What can hang from each mark
bidu: diruf fafu vibev
diruf: bidu toroda
mefi: fafu kidum
vibev: pibis toroda
fafu: bidu kidum mefi
kidum: fafu

Known rows, with every way that one mark hangs from another
[diruf [bidu fafu] toroda]: [ 0.893 -0.267  1.366  0.182 -0.106 -4.204  0.292 -3.728 -1.390  2.085
  2.151 -0.435 -0.101 -4.944  1.993  2.564  3.178  0.792 -1.524 -0.963
 -2.934]
[mefi [kidum [fafu [bidu [diruf toroda] vibev]]]]: [-0.510  2.243 -0.075  2.874  4.239 -1.962 -0.506 -4.324 -4.592  1.115
 -0.218 -1.766  1.050 -3.927  1.154  2.796  1.529 -2.623 -7.100 -0.853
  0.459]
[mefi [kidum [fafu [bidu vibev]]]]: [ 0.768  1.154  1.573  1.647  3.872 -1.121  0.606 -1.814 -2.438 -0.768
  0.646 -1.494 -1.776 -1.397  0.860  2.059  0.136 -0.878 -6.318 -0.328
  1.285]
[bidu [fafu kidum] [vibev toroda]]: [-3.226 -2.354  1.926  3.532  1.168 -1.405  0.746 -1.976  1.222  1.206
  2.345 -2.610 -0.466 -1.254 -2.887  1.480 -1.290 -1.879 -2.549 -0.290
  2.769]
[kidum [fafu bidu]]: [ 1.478  0.127 -0.589  1.602  1.116  0.571  0.891 -2.885 -0.184  0.077
 -0.060 -0.526 -1.999 -1.683 -0.586  1.620  0.682  0.935 -3.665 -2.052
 -0.554]
[kidum [fafu bidu mefi]]: [ 3.249 -1.072  1.136  2.290  0.911  0.076  1.955 -3.079  1.000 -1.491
 -1.101  1.790 -3.072  0.462 -2.406 -0.099 -1.616  0.400 -4.437 -2.701
 -1.326]
[vibev pibis]: [-0.577 -0.163 -0.261  1.270 -0.981  0.503 -0.015 -3.519  1.904  1.814
  3.521 -1.843 -2.007 -1.047  0.076  3.089  2.203  0.835  1.997  0.061
  1.492]
[diruf toroda]: [-0.024  0.157 -0.632  0.551  2.573 -0.749  1.162 -2.995  0.539  2.085
  1.425 -1.123  0.738 -1.714 -0.248  1.825  3.103  1.268  0.768 -0.939
 -0.911]
[fafu bidu kidum mefi]: [-0.523 -2.415  1.523  0.967  1.696 -1.651  4.278  0.970  3.949 -0.852
 -0.511  0.325 -5.338  4.220 -3.342  0.011 -1.916 -2.465 -2.954 -2.472
 -1.321]
[kidum [fafu [bidu diruf]]]: [ 0.316  1.385 -1.870  2.610 -1.181  0.537 -0.292 -4.167 -2.822  0.873
 -1.100 -1.218 -1.693 -2.218 -0.871  1.962  0.776 -2.239 -5.063 -2.483
  0.231]
[fafu [bidu vibev] kidum]: [-1.780 -0.379  1.998  0.958  3.560 -1.169  2.303  1.323  0.299  0.813
 -0.078 -2.572 -3.354  0.350 -2.921  1.851 -0.765 -1.599 -3.376 -1.247
 -0.067]
[bidu diruf [vibev pibis]]: [-1.903  1.321  0.206  2.879 -1.331  0.180 -2.012 -4.425 -3.265  2.423
  1.789 -2.817 -0.987 -3.523 -1.490  3.474  0.886 -1.887 -0.317 -0.726
  3.576]
[mefi [fafu [bidu diruf [vibev pibis]]] kidum]: [-2.126  2.095  3.448  4.383  0.636 -1.882 -1.117 -2.856 -2.596  1.730
  3.910 -3.050 -3.369 -1.342  4.226  3.814  0.708 -4.148 -7.561 -1.120
  3.050]
[kidum fafu]: [ 1.824  0.186 -1.008  1.433  0.476  1.406 -0.467 -4.089  0.138 -0.595
  1.632  0.842  0.121 -1.955 -0.808  1.141  0.881  0.925 -1.413 -0.681
  1.737]
[bidu diruf]: [-1.658  0.988 -1.851  1.480 -2.074  0.007 -1.546 -3.640 -3.390  1.849
  0.483 -1.277 -1.099 -0.922 -0.935  2.125  1.432 -3.055 -1.128 -1.781
  1.414]
[vibev pibis toroda]: [-2.812  0.147 -1.910  3.507  0.197  0.273  1.285 -3.965  3.879  3.084
  3.143 -3.393 -2.689  0.062 -1.564  2.634  3.197  1.412  2.325  0.729
  2.207]
[bidu fafu]: [ 0.405 -1.551  1.416  0.687 -2.746 -1.048 -0.882 -3.897 -1.318  0.449
  2.559 -0.228 -0.727 -2.296  0.125  1.352  0.222 -1.044 -1.162 -1.150
  1.037]
[bidu diruf [fafu kidum] [vibev pibis toroda]]: [-5.560 -1.164  0.216  5.234 -1.469 -1.215 -0.816 -3.956  0.525  2.715
  3.392 -3.929 -1.214 -2.936 -2.601  3.139 -0.552 -4.389 -2.139  0.017
  4.184]

Rows
[-1.951  1.201  0.428  4.878  3.695 -0.867  1.025 -3.503  1.293  1.509
  1.799 -3.815 -2.611 -1.542  0.049  3.685  1.922  0.164 -4.538  1.190
  3.008] | [mefi [kidum [fafu [bidu [vibev pibis toroda]]]]]
[-4.653 -1.306  0.439  6.011  1.069 -1.874  3.157 -1.799  2.695  2.017
 -0.173 -3.147 -5.260  1.684 -5.095  2.599 -1.954 -3.953 -3.445 -1.760
  1.861] | [fafu [bidu diruf [vibev pibis toroda]] kidum mefi]
[ 1.923 -1.112  5.602  1.566 -1.132 -5.232 -0.121 -2.890 -1.126  0.397
  4.260  0.004 -3.715 -2.520  1.280  3.137 -0.580 -2.124 -3.047  0.600
  0.793] | [diruf [bidu [fafu [mefi kidum]] [vibev pibis]]]
[ 1.002 -2.381  4.486  2.760  1.852 -4.477  2.166 -2.078  2.333  1.162
  3.260  0.505 -2.009 -4.152 -0.990  3.077 -1.079 -0.825 -1.758 -0.216
 -0.897] | [diruf [bidu [fafu kidum mefi] [vibev pibis]] toroda]
[-2.242 -1.247  1.847  3.220  0.068 -1.787  1.959 -0.986  0.656  0.778
 -0.248 -1.294 -4.964  0.843 -3.441  2.742 -2.759 -4.573 -3.802 -2.316
  1.809] | [fafu [bidu diruf [vibev pibis]] kidum mefi]
[-3.200 -0.318  0.692  5.267 -0.627 -1.654  1.557 -4.166  0.261  2.738
 -0.673 -3.184 -4.042  0.394 -4.009  2.092 -0.693 -1.592 -3.220 -2.524
  1.445] | [fafu [bidu diruf [vibev pibis toroda]] mefi]
[-5.589  1.076  1.559  6.880  1.830 -1.083  1.255 -2.147  2.213  3.156
  3.395 -4.194 -4.072 -0.291 -0.488  2.871 -0.308 -3.406 -6.510 -1.353
  3.114] | [mefi [fafu [bidu diruf [vibev pibis toroda]] kidum]]
[ 1.329 -2.365  5.038  1.468  0.048 -3.205 -0.331 -3.153 -2.559 -1.245
  2.278  0.534 -1.075 -1.007 -0.348  0.229 -3.191 -2.883 -4.145 -1.452
  1.646] | [bidu [fafu [mefi kidum]] vibev]
[ 1.399 -2.977  3.314  0.769 -1.491 -3.215  0.182 -3.412 -0.064 -1.314
  2.811  1.007 -1.828  1.227  1.069 -0.215 -1.187 -4.018 -3.010 -1.308
  0.807] | [bidu [fafu [mefi kidum]]]
[ 0.212  1.412 -2.521  2.467  1.392 -0.502  0.426 -5.081 -2.218  1.446
 -0.732 -0.385  0.412 -3.604  0.090  2.786  2.331 -0.979 -4.672 -2.283
 -0.743] | [kidum [fafu [bidu [diruf toroda]]]]
[-5.265  1.006  0.956  5.771  2.505 -1.624  1.551 -1.088  0.324  2.122
  1.369 -3.629 -2.660  0.779 -1.591  1.337 -0.858 -3.864 -8.210 -2.560
  1.759] | [mefi [fafu [bidu diruf [vibev toroda]] kidum]]
[-3.092 -0.630  0.316  4.780 -2.571 -1.407 -2.006 -5.516 -4.359  2.236
  1.069 -2.904  1.023 -3.896 -2.544  1.674 -0.650 -2.853 -3.831 -2.111
  2.388] | [bidu diruf fafu [vibev toroda]]
[-1.491  2.129  3.528  3.421  1.596 -2.487 -0.927 -1.752 -4.308  1.243
  2.489 -2.459 -2.789 -0.437  3.668  1.567 -0.325 -4.850 -9.134 -2.420
  1.439] | [mefi [fafu [bidu diruf vibev]] kidum]
[-1.066  1.692  0.939  2.903 -1.383 -1.135  0.023 -3.009 -2.285  1.419
  1.540 -1.763 -2.740 -0.090  2.030  1.202  0.401 -2.970 -6.723 -3.634
  0.134] | [mefi [fafu [bidu diruf]]]
[ 2.701 -1.286  4.301  2.440 -0.203 -4.556  0.781 -4.999 -0.283  2.155
  3.158  0.449 -1.494 -5.776 -0.151  3.053  0.451  1.453 -0.978 -1.134
 -1.482] | [diruf [bidu [fafu mefi] [vibev pibis]] toroda]
[-0.475  1.650 -2.003  2.534  2.610 -1.636  0.843 -4.184 -2.110  0.942
 -0.111 -1.082  0.135 -2.105  2.135  2.872  2.823 -3.030 -6.291 -0.605
 -0.667] | [mefi [kidum [fafu [bidu [diruf toroda]]]]]
[-2.839  0.317  1.033  3.652  0.297 -0.958  1.225 -0.533  0.516  1.303
  1.871 -1.170 -3.703  1.645  1.438  1.186 -0.459 -5.384 -7.513 -3.440
  0.267] | [mefi [fafu [bidu diruf] kidum]]
[ 1.208 -0.271  3.569  1.421 -2.258 -3.058 -1.014 -3.696 -2.544  2.208
  3.930 -1.667 -2.528 -6.019  0.723  4.060  1.140  0.409 -1.259 -0.001
  0.644] | [diruf [bidu fafu [vibev pibis]]]
[-1.281 -2.709  2.401  3.930 -0.713 -2.867  0.477 -3.824  0.472  0.873
  2.389  0.413 -0.270 -3.296 -1.680  2.842 -2.377 -3.881 -2.379 -1.671
  2.125] | [bidu [diruf toroda] [fafu kidum mefi] [vibev pibis]]
[-0.522 -0.044  2.070  2.121  3.310 -4.272  1.673 -2.436 -3.193  1.255
 -1.371 -0.912 -1.380 -0.020 -0.257  1.581 -0.007 -4.035 -6.182 -2.013
 -1.051] | [fafu [bidu [diruf toroda] vibev] [mefi kidum]]
[-1.741 -2.509  3.709  4.555  0.049 -2.997  0.617 -4.702  1.517  0.734
  4.016 -1.843 -2.322  0.074 -0.410  1.470 -1.319 -2.030 -2.295  0.448
  3.290] | [bidu [fafu [mefi kidum]] [vibev pibis toroda]]
[-2.224  1.872  1.194  2.966  2.512 -2.698  1.123 -3.148 -1.678  1.398
  2.891 -1.646 -1.243 -0.063  5.371  2.312  3.184 -4.109 -7.488 -1.995
 -0.570] | [mefi [fafu [bidu [diruf toroda]]] kidum]
